Every row comes from one small tree of marks. Brackets hold a mark, then the marks that hang from it, in alphabetical order. Every link used is in the known rows. Which tree was each row made from?
Known rows:
(M (S (H B R U))): [ 28.9  11.7  -2.3   9.1 -15.7 -14.0 -14.1   3.1   9.8  -2.6   6.4   0.6
 -24.7  -3.4   0.7   1.7 -26.3  25.3   8.4  14.8 -10.0]
(R S (U H)): [-32.5  -0.2 -12.9  -5.1  10.6  10.4   0.5  -8.1 -31.5  18.0  32.6  -7.0
  16.8   7.1   3.1  -9.3  18.0 -14.7  -8.8 -29.1   0.4]
(U H M): [11.6 -7.3  3.3  0.8 36.5  5.9  9.8 -1.1 -3.6  1.0 -0.7  1.2 18.0  0.2
 11.0  3.8 24.6 15.2 -0.9 -2.6 -2.5]
(U (B R) M): [  4.6 -13.8   6.1  -5.1  31.2  -9.7  15.7   2.7   4.6  -2.7 -17.5   5.6
  17.8  -5.9   7.0   3.3   2.2   2.8   1.8  -7.0   6.4]
(S (B C) (H R)): [  7.5  -6.7  -7.5  -3.3  -6.4  -5.6   6.5  -4.7  16.5  -1.5 -21.2   5.3
   2.8   5.6  -0.8  -3.1  -2.2 -12.0  22.8   0.7  12.5]
(C H): [-21.9   4.2  -1.3  -2.1 -31.9  11.1 -19.2  -2.7  -8.5   1.3  -7.4  -3.7
 -12.1   1.9  -1.2  -0.3  12.4  -4.2 -11.9   6.6  -6.1]
(U (H B R)): [ 31.7   8.3   0.2   6.0  10.4 -13.4  -5.9   6.2  -0.4  -6.1   2.1   0.1
  -5.7  -1.9   0.8   3.6  11.0  20.5  11.8  23.1  10.9]
(S (B C R) (H (U M))): [-14.9 -12.8  -2.5 -13.8  -5.6  11.2  15.3  -3.7  16.4  -3.4 -20.9   3.2
   6.5   7.4   3.8  -0.8   0.5 -12.1  19.9   1.0  10.2]
(S (B C) (H (R U))): [ -7.7  -8.1 -10.8  -5.9  -4.1  -5.0   6.2  -5.5  12.4   0.4 -14.0   3.3
   5.6   5.8  -2.1  -5.6  -0.9 -14.4  21.4  -7.7  11.7]
(X (R (S (H B (U M))))): [ -2.8  11.0   3.5   2.1  -1.7  -3.2 -12.1   0.3   5.2   0.7  -2.0  -4.8
   2.6   2.7  -5.3  -3.2  -1.6   5.2  -4.4 -17.9  -2.7]
(U H (M R)): [15.8 -8.4  8.0  7.4 28.6  3.6 13.4  0.3  3.5 -0.1  1.8  3.3 13.3  0.8
  6.2  5.7 11.5 21.0 -4.5  5.5 -4.3]
(H (B C (R S (U M)))): [-25.5  -2.5  -8.7 -14.9   9.8  14.6  10.9   0.6 -19.5  -4.9   0.8   1.2
  -6.9  -3.1   4.9   1.5   0.4 -26.7   0.8   7.2  13.8]
(U (B R)): [  1.0  -7.1   0.5  -3.1   4.6  -5.3   6.0   2.6  -0.6   1.7  -9.6   4.6
   5.2  -3.9   3.9   2.6  -0.9 -10.5   0.9   4.0   9.7]
(M R S): [ 20.0   2.6   2.2  18.8 -21.0  -2.3   0.4  -1.6   5.8   4.5  15.6   5.9
 -22.6  -3.8  -2.2   7.0 -35.2   2.8 -14.2  24.2 -15.7]
(U (B R) (H S)): [15.8 -2.5 11.2 -1.9  8.7  9.8  4.5  5.5  4.1 -1.5 -0.4  3.8 15.6  2.2
  4.5  3.2 14.5 14.6  9.7 10.9  7.8]
(U B H (M S)): [ 40.0 -14.1  11.9   2.6  49.0  -0.1  13.4   2.5  12.7  -0.4   0.6   7.4
  31.1  -1.1  11.5   3.7   3.2  39.0   2.3  -8.4 -15.0]
(U H (M (R S))): [12.0 -7.4  7.1  6.1 28.6  5.2 14.2 -2.3 -2.9  3.8  8.1  2.0 18.0  3.9
  5.6  2.5 10.1 18.0 -6.3 -3.4 -4.0]
(C (H B R U)): [  9.9  19.3   2.7  -0.7 -40.6 -17.0 -30.5   9.0   0.3 -12.2  -9.6  -9.1
 -30.3  -2.5  -9.5  -1.0   3.4  24.2   5.1  23.1   2.5]
(S (B C R)): [-14.5 -11.0  -6.0  -9.4  -9.9  11.1  18.0  -5.7   2.0  -0.4 -13.8   5.8
   2.1   2.6   1.1   3.1   2.2 -44.4   8.4  18.0  16.7]
(M (R U) S): [ -1.9   0.8  -2.6  15.2 -17.7  -1.1   0.0  -2.7  -0.3   7.3  26.1   2.9
 -18.4  -3.5  -3.9   3.5 -33.2  -1.0 -16.3  11.8 -16.7]
(H B R S (U M)): [ 60.0  34.1   8.2   4.0 -10.3 -49.2 -20.0  18.7   3.6 -17.4  -6.1 -10.1
 -33.4 -12.4  -7.7  -0.4   0.8  45.5  30.6  22.5  14.6]
(M (S H)): [  7.7   1.1  -5.2   8.1  -9.9   5.9  -6.2  -5.1   3.8   6.8   7.7   4.4
 -11.8  -0.3   6.4   2.2 -20.0   5.3  -3.7   3.0 -16.0]

Write each row's tree:
[ 41.7  13.2   2.6   8.7  -8.0 -36.7  -7.8   6.6   8.1  -8.0  -1.7  -6.3
 -18.7  -7.2  -5.5   0.6  -7.2  19.8  11.5  15.8   1.6] | (H R (U (M (S B))))
[ 19.0  11.7  -5.6   4.6  10.9 -38.0  -8.2   7.3  -1.3  -9.0   3.3  -2.3
 -16.9 -11.0  -5.5   0.0 -12.3  16.8  11.7  10.3   9.7] | (H B (R (U (M S))))
[-15.3  -0.4  -4.1  -7.6 -22.6  30.6  -6.3  -1.2 -14.0  -8.3 -14.5  -0.2
 -18.3  -0.2   1.8   2.6  16.0 -29.4 -10.8  18.7  -0.9] | (B (C (H R)))
[-27.6   6.4  -2.0  -1.5 -25.7  -1.1 -19.6  -3.3 -11.7  -0.8   0.1  -7.8
  -7.3   2.5  -8.4  -5.8   9.1  -0.9 -10.6  -4.8  -1.9] | (C (H (R S (U M))))
[-19.5   1.9   0.8   0.1   8.8   9.7  -6.2   0.1   7.2  -4.5   0.2  -1.2
   1.8  -2.1  -3.5   0.8  -3.3  -4.7 -10.3 -12.9  -9.3] | (X (R (U (M (S (H (B C)))))))
[-54.1  -2.5 -10.7  -6.7 -12.7  12.6   4.6  -7.4 -25.0   9.1  16.1  -3.5
  -2.1   2.2  -0.4  -2.3   1.2 -40.9 -11.6  -2.8  12.4] | (B (R S U))
[ -2.8 -14.4   4.9  -6.9  31.0  -5.5  16.0  -0.7   2.8   1.5 -13.8   4.9
  24.4  -0.9   7.2  -0.9  -1.2   4.7   2.7 -20.3   5.3] | (U (B (R (S H))) M)
[  7.1  -9.3  -2.5  -8.0  -0.9  -0.3  12.5  -2.3  17.5   0.3 -17.7   2.8
   6.5   6.5   3.5  -3.1  -1.3   2.9  20.7  -8.5   2.7] | (S (B C) (H (U (M R))))
[-13.7  -4.3   5.6  -2.2  23.3  12.9  -0.1   1.8   5.3  -3.3  -0.8  -1.3
  19.7  -0.2  -2.1   0.4  14.7  -3.0 -11.1 -17.9  -5.8] | (X (R (U (B C) H M)))
[ -8.8  -4.3   6.7   0.2  21.1  14.9  -0.5   1.2   8.4  -3.6   3.6  -0.1
  17.7  -0.4  -2.2   1.4   6.2   0.3 -12.9 -14.8 -11.8] | (X (R (U (B C) H (M S))))
[-20.0   1.8  -7.7   6.3 -10.9  -5.1   2.7  -4.5 -17.9  13.8  22.5  -2.5
  -5.4   1.3  -4.5  -4.0 -10.3 -14.9 -13.4 -10.1   0.7] | (M (R S U))
[ 37.5  20.9   5.1  -1.3 -17.5 -19.6 -14.7  11.6  -5.0   1.7   1.9  -7.9
 -14.2  -5.4   1.1  -3.1  11.2  22.1  16.3  -0.3   2.0] | (H S (U B))
[-10.0  11.2   1.2   4.0 -13.6   3.4 -14.5  -2.1   1.5   4.6   2.1  -5.6
   0.3   4.7  -5.9  -3.7   0.6  -6.1  -9.1 -16.9  -3.6] | (X (R (S (H U))))
[  5.7  -2.9  -1.9  13.8 -18.5 -13.6   5.8  -4.8  12.4   8.4  21.2   4.8
  -7.6  -0.2  -8.1   1.2 -38.0  -0.4  -4.3   9.5 -11.0] | (M (R U) (S B))
[  4.1  -0.9  -1.1   3.7 -11.6   3.3   4.8  -0.9  -5.1   7.8   5.3   1.3
  -5.4   3.8   0.0  -2.3 -12.6  -1.2  -4.7  -5.7  -1.6] | (M (R (S (H (U (B C))))))
[-33.2   0.9  -4.5  -3.4  -4.8   9.6  -4.4  -6.9   1.6   7.0   5.1  -3.7
  14.7   7.8  -8.1  -7.5   1.1 -22.9  -5.9 -29.2  -0.4] | (X (R (S (B C) H) U))
[21.4 -3.2  7.9 -3.1 28.0  8.1 12.8 -0.3  3.1 -1.8 -4.6  1.9 20.3  2.6
  8.0  2.0 26.2 14.5 12.9  0.1  1.3] | (U (H (S (B C))) M)
[ 19.8 -15.8  12.6  -0.7  16.7  14.0  13.5   2.3  12.7  -7.6 -13.1   9.5
   8.5  -3.3   4.7   4.9 -16.1  15.7 -10.6   0.4 -19.6] | (U (B (C H)) (M R S))
[-63.2 -10.4 -12.6 -17.0  -8.4  46.4  15.8  -8.0 -32.3   2.4   9.3  -0.2
  -3.9   3.3   5.0   0.2   9.0 -65.9 -16.0   3.2  10.7] | (B C (R S U))
[-18.4   5.2  -0.7  -0.5 -28.9  -4.6 -22.4   0.8  -4.1  -3.7  -5.6  -5.5
 -10.5  -0.1  -8.4  -3.5   8.0   3.6  -6.6   3.6  -1.1] | (C (H (R (U B))))
[-15.6   3.8   0.6   2.3   2.3  -4.0 -10.4   1.9   3.3   1.9   1.6  -3.3
   7.0  -2.6  -6.8  -1.5   4.0  -9.3 -10.9 -17.1  -2.5] | (X (R (U B)))
